Known rows, with every step that occurs:
T, Z: [ 0.17  0.03  0.49  0.12  0.03  0.04 -0.03 -0.11  0.11 -0.18 -0.06 -0.06
 -0.12  0.03 -0.13  0.00 -0.02  0.11 -0.16  0.17 -0.06  0.13 -0.36 -0.30]
Q, C, H, W: [ 0.08  0.10  0.29  0.04  0.24  0.06 -0.07 -0.11 -0.08 -0.14  0.14  0.06
  0.27 -0.04 -0.04  0.31 -0.05  0.30 -0.22 -0.06 -0.12  0.00 -0.77 -0.15]
W, B, C, Q: [-0.06 -0.08  0.45  0.02 -0.26 -0.06 -0.03  0.09  0.05 -0.44 -0.21  0.16
  0.00  0.09 -0.13 -0.03  0.01  0.60 -0.12 -0.01 -0.15  0.05 -0.35 -0.28]
K, C, B: [ 0.15 -0.07  0.04  0.15 -0.03 -0.06 -0.05 -0.05 -0.35  0.06  0.00  0.20
  0.05  0.17 -0.14 -0.03  0.01  0.55 -0.21  0.12 -0.21 -0.07 -0.62 -0.02]
H, T: [ 0.11  0.06  0.48  0.23  0.39 -0.06 -0.03 -0.10  0.17 -0.20 -0.15  0.16
 -0.03  0.03 -0.16 -0.07  0.02  0.07 -0.20  0.14 -0.07  0.10 -0.33 -0.08]
K, C, H, W, B, T: [ 0.02 -0.15  0.12  0.05  0.10 -0.28  0.01  0.02 -0.30  0.08 -0.09  0.08
  0.23  0.09 -0.18  0.01 -0.25  0.18 -0.26  0.04 -0.18 -0.09 -0.60 -0.26]
Q, C, Z, T: [ 0.18  0.14  0.43  0.10  0.20 -0.18 -0.09 -0.05 -0.21 -0.07  0.23 -0.02
  0.17  0.18 -0.15  0.12 -0.04  0.45 -0.22  0.01 -0.13 -0.06 -0.41 -0.06]
F, C, B, W: [ 0.31 -0.04  0.40 -0.14  0.13 -0.01  0.12  0.14  0.09 -0.13  0.20  0.16
  0.32 -0.05 -0.20  0.13 -0.04  0.63 -0.26  0.07 -0.23 -0.02 -0.35  0.03]
Z, T, Q, C, B, W: [ 0.32  0.03  0.48  0.17 -0.48 -0.30 -0.10  0.15  0.10 -0.03  0.09  0.25
  0.07  0.07  0.02  0.18 -0.08  0.14 -0.20  0.02 -0.18  0.05 -0.61 -0.02]
W, B: [-0.02 -0.07  0.37  0.14  0.03 -0.21 -0.03  0.11  0.07 -0.39 -0.09  0.04
  0.11  0.11 -0.16 -0.02 -0.13  0.38 -0.15  0.13 -0.14  0.01 -0.24 -0.29]
K, W, B, T, Q, C: [-0.15 -0.06  0.39  0.18 -0.38 -0.26 -0.27  0.17  0.01 -0.42  0.05  0.07
 -0.03  0.42 -0.11 -0.16 -0.28  0.26 -0.12  0.12 -0.29 -0.10 -0.33 -0.51]
B, T, Q, C, F: [ 0.07  0.08  0.41  0.15 -0.03 -0.38 -0.23  0.03  0.16 -0.33  0.12  0.06
  0.07  0.09 -0.23  0.32 -0.14  0.08 -0.21 -0.08 -0.15  0.05 -0.25 -0.29]
F, C, Z, T, Q: [ 0.30  0.08  0.65 -0.06  0.33 -0.25 -0.01  0.08 -0.03  0.19  0.20  0.06
  0.36 -0.01 -0.32  0.20 -0.25  0.47 -0.35  0.09 -0.23 -0.12 -0.12 -0.02]
Z, T: [ 0.27  0.03  0.43  0.13 -0.27 -0.07 -0.04  0.03  0.15  0.02 -0.06  0.19
  0.10  0.01 -0.07  0.04 -0.08  0.25 -0.23  0.13 -0.16  0.01 -0.32  0.01]
H, W, B, T, Q: [ 0.00 -0.07  0.36  0.07 -0.07 -0.54  0.08  0.22  0.17 -0.68 -0.27  0.12
  0.19  0.03 -0.17  0.21 -0.23 -0.03 -0.19 -0.01 -0.13  0.00 -0.57 -0.33]
C, Q: [ 0.19 -0.05  0.16  0.08 -0.06 -0.01 -0.06  0.07  0.08 -0.26 -0.11  0.26
  0.20 -0.08 -0.07  0.08  0.06  0.64 -0.19  0.03 -0.13 -0.01 -0.45  0.05]
H, W, B, C: [-0.08  0.01  0.43 -0.02 -0.07 -0.17  0.15  0.05  0.15 -0.62 -0.30  0.09
  0.13  0.02 -0.13  0.22 -0.04  0.22 -0.17 -0.03 -0.11  0.05 -0.67 -0.27]
T, Q, C: [ 0.07  0.17  0.38  0.25 -0.04 -0.22 -0.30 -0.06  0.11 -0.22  0.10  0.13
  0.08  0.07 -0.12  0.36 -0.10  0.12 -0.17  0.02 -0.11  0.08 -0.57 -0.17]
H, T, Q, C, F: [ 0.08  0.21  0.56  0.31  0.47 -0.19 -0.14 -0.13  0.17 -0.13  0.06  0.13
 -0.03  0.04 -0.17  0.21  0.04 -0.02 -0.21 -0.01 -0.06  0.11 -0.41 -0.18]
Z, T, Q, C, H: [ 0.25  0.08  0.54  0.20 -0.30 -0.14 -0.22  0.02  0.04  0.22  0.10  0.21
  0.10 -0.01 -0.01  0.21 -0.20  0.11 -0.25  0.03 -0.18  0.02 -0.52 -0.10]
W, B, C: [-0.12 -0.05  0.54  0.05 -0.22 -0.06 -0.05  0.02  0.10 -0.41 -0.17  0.05
 -0.03  0.14 -0.17  0.01 -0.06  0.39 -0.12  0.04 -0.14  0.08 -0.28 -0.37]
F, C: [ 0.23  0.13  0.39 -0.08  0.39  0.06 -0.02 -0.04  0.19 -0.03  0.15  0.09
  0.29 -0.05 -0.30  0.17 -0.11  0.52 -0.27  0.11 -0.17 -0.02 -0.20 -0.05]

Rows:
[ 0.31  0.09  0.29 -0.11  0.33  0.07  0.02  0.04  0.13 -0.06  0.10  0.22
  0.33 -0.12 -0.24  0.12 -0.03  0.77 -0.26  0.04 -0.17 -0.07 -0.30  0.07] : F, C, Q
[ 0.14  0.12  0.54  0.16  0.43  0.14 -0.11 -0.20 -0.12  0.07  0.17  0.00
 -0.06  0.05 -0.07 -0.02 -0.01  0.12 -0.18  0.03 -0.07  0.10 -0.55 -0.28] : Q, C, H, T, Z
[ 0.01 -0.17  0.40  0.03  0.11 -0.09  0.07  0.09 -0.06 -0.17 -0.10  0.08
  0.35 -0.15 -0.05  0.20 -0.22  0.28 -0.27  0.02 -0.18 -0.04 -0.57 -0.24] : C, H, W, B
[ 0.17 -0.01  0.48 -0.16  0.46  0.01  0.12  0.07  0.03  0.02  0.10  0.08
  0.45 -0.17 -0.23  0.21 -0.25  0.48 -0.33  0.03 -0.21 -0.09 -0.40 -0.18] : F, C, H, W, B
[-0.07 -0.09  0.76  0.07 -0.28 -0.33 -0.07  0.12 -0.07 -0.23 -0.12  0.04
  0.02  0.17 -0.19  0.05 -0.18  0.33 -0.20  0.03 -0.20  0.01 -0.22 -0.36] : W, B, C, Z, T, Q
[ 0.25  0.10  0.50  0.15 -0.24 -0.21 -0.10  0.03  0.07  0.10  0.02  0.22
  0.17 -0.06  0.01  0.29 -0.19  0.02 -0.26 -0.01 -0.16  0.00 -0.72 -0.09] : Z, T, Q, C, H, W
[ 0.20  0.06  0.38  0.10 -0.03 -0.02 -0.06  0.00 -0.19 -0.37  0.17  0.06
 -0.13  0.21 -0.11 -0.02  0.04  0.38 -0.12 -0.01 -0.14  0.05 -0.59 -0.27] : Q, C, B, T, Z
[ 0.10  0.12  0.44  0.17  0.42  0.11 -0.16 -0.17 -0.11  0.03  0.18  0.08
  0.07  0.04 -0.07  0.06 -0.02  0.24 -0.20  0.01 -0.10  0.05 -0.53 -0.16] : Q, C, H, T
[ 0.01 -0.21  0.41  0.00  0.04 -0.20  0.07  0.15 -0.06 -0.26 -0.11  0.07
  0.31 -0.10 -0.09  0.14 -0.28  0.19 -0.27  0.00 -0.20 -0.05 -0.50 -0.30] : C, H, W, B, T
[ 0.17 -0.01  0.27  0.16  0.03 -0.43 -0.12 -0.03 -0.35  0.34  0.03  0.08
  0.17  0.20 -0.23  0.05 -0.19  0.25 -0.29  0.12 -0.19 -0.11 -0.39 -0.05] : K, C, Z, T, Q
[ 0.03  0.01  0.35  0.03  0.19 -0.14 -0.04  0.03 -0.12 -0.30  0.10  0.02
  0.22  0.07 -0.09  0.16 -0.16  0.25 -0.19 -0.07 -0.13 -0.02 -0.65 -0.32] : Q, C, H, W, B, T
[-0.14 -0.15  0.62  0.02 -0.21  0.04 -0.08  0.02 -0.02 -0.20 -0.10  0.05
  0.05  0.05 -0.12  0.02 -0.14  0.42 -0.18  0.03 -0.20  0.05 -0.28 -0.40] : W, B, C, H
[-0.14 -0.03  0.57  0.03 -0.06 -0.05  0.01 -0.01  0.14 -0.34 -0.05 -0.02
  0.03  0.08 -0.20  0.16  0.02  0.49 -0.17 -0.02 -0.16  0.05 -0.14 -0.39] : W, B, C, F
[-0.24 -0.17  0.53  0.06 -0.46  0.16 -0.19  0.04 -0.05 -0.17 -0.03  0.07
  0.02  0.27 -0.04 -0.16 -0.19  0.50 -0.16  0.14 -0.33 -0.08 -0.33 -0.47] : K, W, B, C, H
[ 0.29  0.10  0.49  0.23 -0.38 -0.18 -0.15  0.08  0.01  0.02  0.07  0.27
  0.01  0.07 -0.01  0.16 -0.10  0.25 -0.22  0.03 -0.19  0.01 -0.60 -0.04] : Z, T, Q, C, B
[ 0.14  0.03  0.38  0.19 -0.24 -0.27 -0.20  0.08  0.04 -0.30  0.15  0.18
  0.10  0.07 -0.04  0.31 -0.04  0.22 -0.16  0.00 -0.15  0.08 -0.68 -0.12] : T, Q, C, B, W
[-0.04 -0.11  0.49  0.16 -0.11 -0.42 -0.20  0.19 -0.04 -0.33  0.03  0.05
  0.07  0.15 -0.18  0.02 -0.32  0.14 -0.17  0.00 -0.19  0.01 -0.27 -0.48] : W, B, T, Q, C, H
[-0.01 -0.02  0.62  0.00 -0.18 -0.41  0.13  0.14  0.04 -0.43 -0.27  0.10
  0.16  0.04 -0.14  0.25 -0.16  0.12 -0.23 -0.04 -0.15  0.00 -0.62 -0.26] : H, W, B, C, Z, T, Q
[ 0.27  0.06  0.70 -0.05  0.66  0.19  0.05 -0.12  0.03  0.30  0.16  0.05
  0.14 -0.12 -0.24 -0.04 -0.17  0.27 -0.31  0.12 -0.16  0.02 -0.22 -0.22] : F, C, H, T, Z
[ 0.25  0.15  0.48  0.22 -0.29 -0.22 -0.19  0.01  0.14  0.04  0.05  0.21
  0.03  0.06 -0.05  0.20 -0.13  0.09 -0.21  0.04 -0.15  0.05 -0.52 -0.06] : Z, T, Q, C
[ 0.19 -0.05  0.60  0.14 -0.08 -0.41 -0.09  0.11 -0.13  0.05  0.03  0.06
  0.24  0.05 -0.17  0.18 -0.22  0.27 -0.31  0.10 -0.21 -0.08 -0.22 -0.05] : C, Z, T, Q
[-0.03 -0.03  0.35 -0.05 -0.12 -0.17  0.17  0.10  0.12 -0.63 -0.33  0.18
  0.16 -0.01 -0.10  0.18  0.01  0.39 -0.17 -0.07 -0.10  0.02 -0.72 -0.20] : H, W, B, C, Q
[ 0.34 -0.01  0.53 -0.11  0.18  0.02  0.09  0.09 -0.03 -0.14  0.15  0.11
  0.07  0.03 -0.28 -0.03 -0.12  0.54 -0.25  0.08 -0.23 -0.02 -0.27 -0.19] : F, C, B, T, Z
[-0.17 -0.12  0.67  0.10 -0.56 -0.16 -0.18  0.13 -0.08 -0.17 -0.05  0.08
 -0.01  0.37 -0.09 -0.13 -0.24  0.39 -0.19  0.14 -0.34 -0.11 -0.29 -0.44] : K, W, B, C, Z, T, Q
[ 0.16  0.11  0.26  0.14  0.04  0.08 -0.09 -0.04 -0.17 -0.31  0.20  0.14
  0.05  0.14 -0.06  0.13  0.11  0.61 -0.15 -0.01 -0.16  0.01 -0.68 -0.07] : Q, C, B
[ 0.12  0.10  0.39  0.24 -0.14 -0.16 -0.25  0.02 -0.05 -0.24  0.13  0.20
  0.05  0.07 -0.06  0.31 -0.06  0.31 -0.18  0.00 -0.17  0.05 -0.69 -0.14] : T, Q, C, B
[ 0.07  0.23  0.29  0.12  0.36  0.04 -0.09 -0.17  0.08 -0.17  0.29 -0.05
  0.18  0.04 -0.16  0.38  0.14  0.50 -0.20 -0.06 -0.10  0.02 -0.36 -0.14] : Q, C, F
[ 0.00  0.03  0.34  0.08  0.01 -0.52  0.04  0.17  0.12 -0.69 -0.16  0.09
  0.15  0.10 -0.17  0.22 -0.19 -0.01 -0.16 -0.07 -0.10  0.01 -0.68 -0.36] : H, W, B, T, Q, C
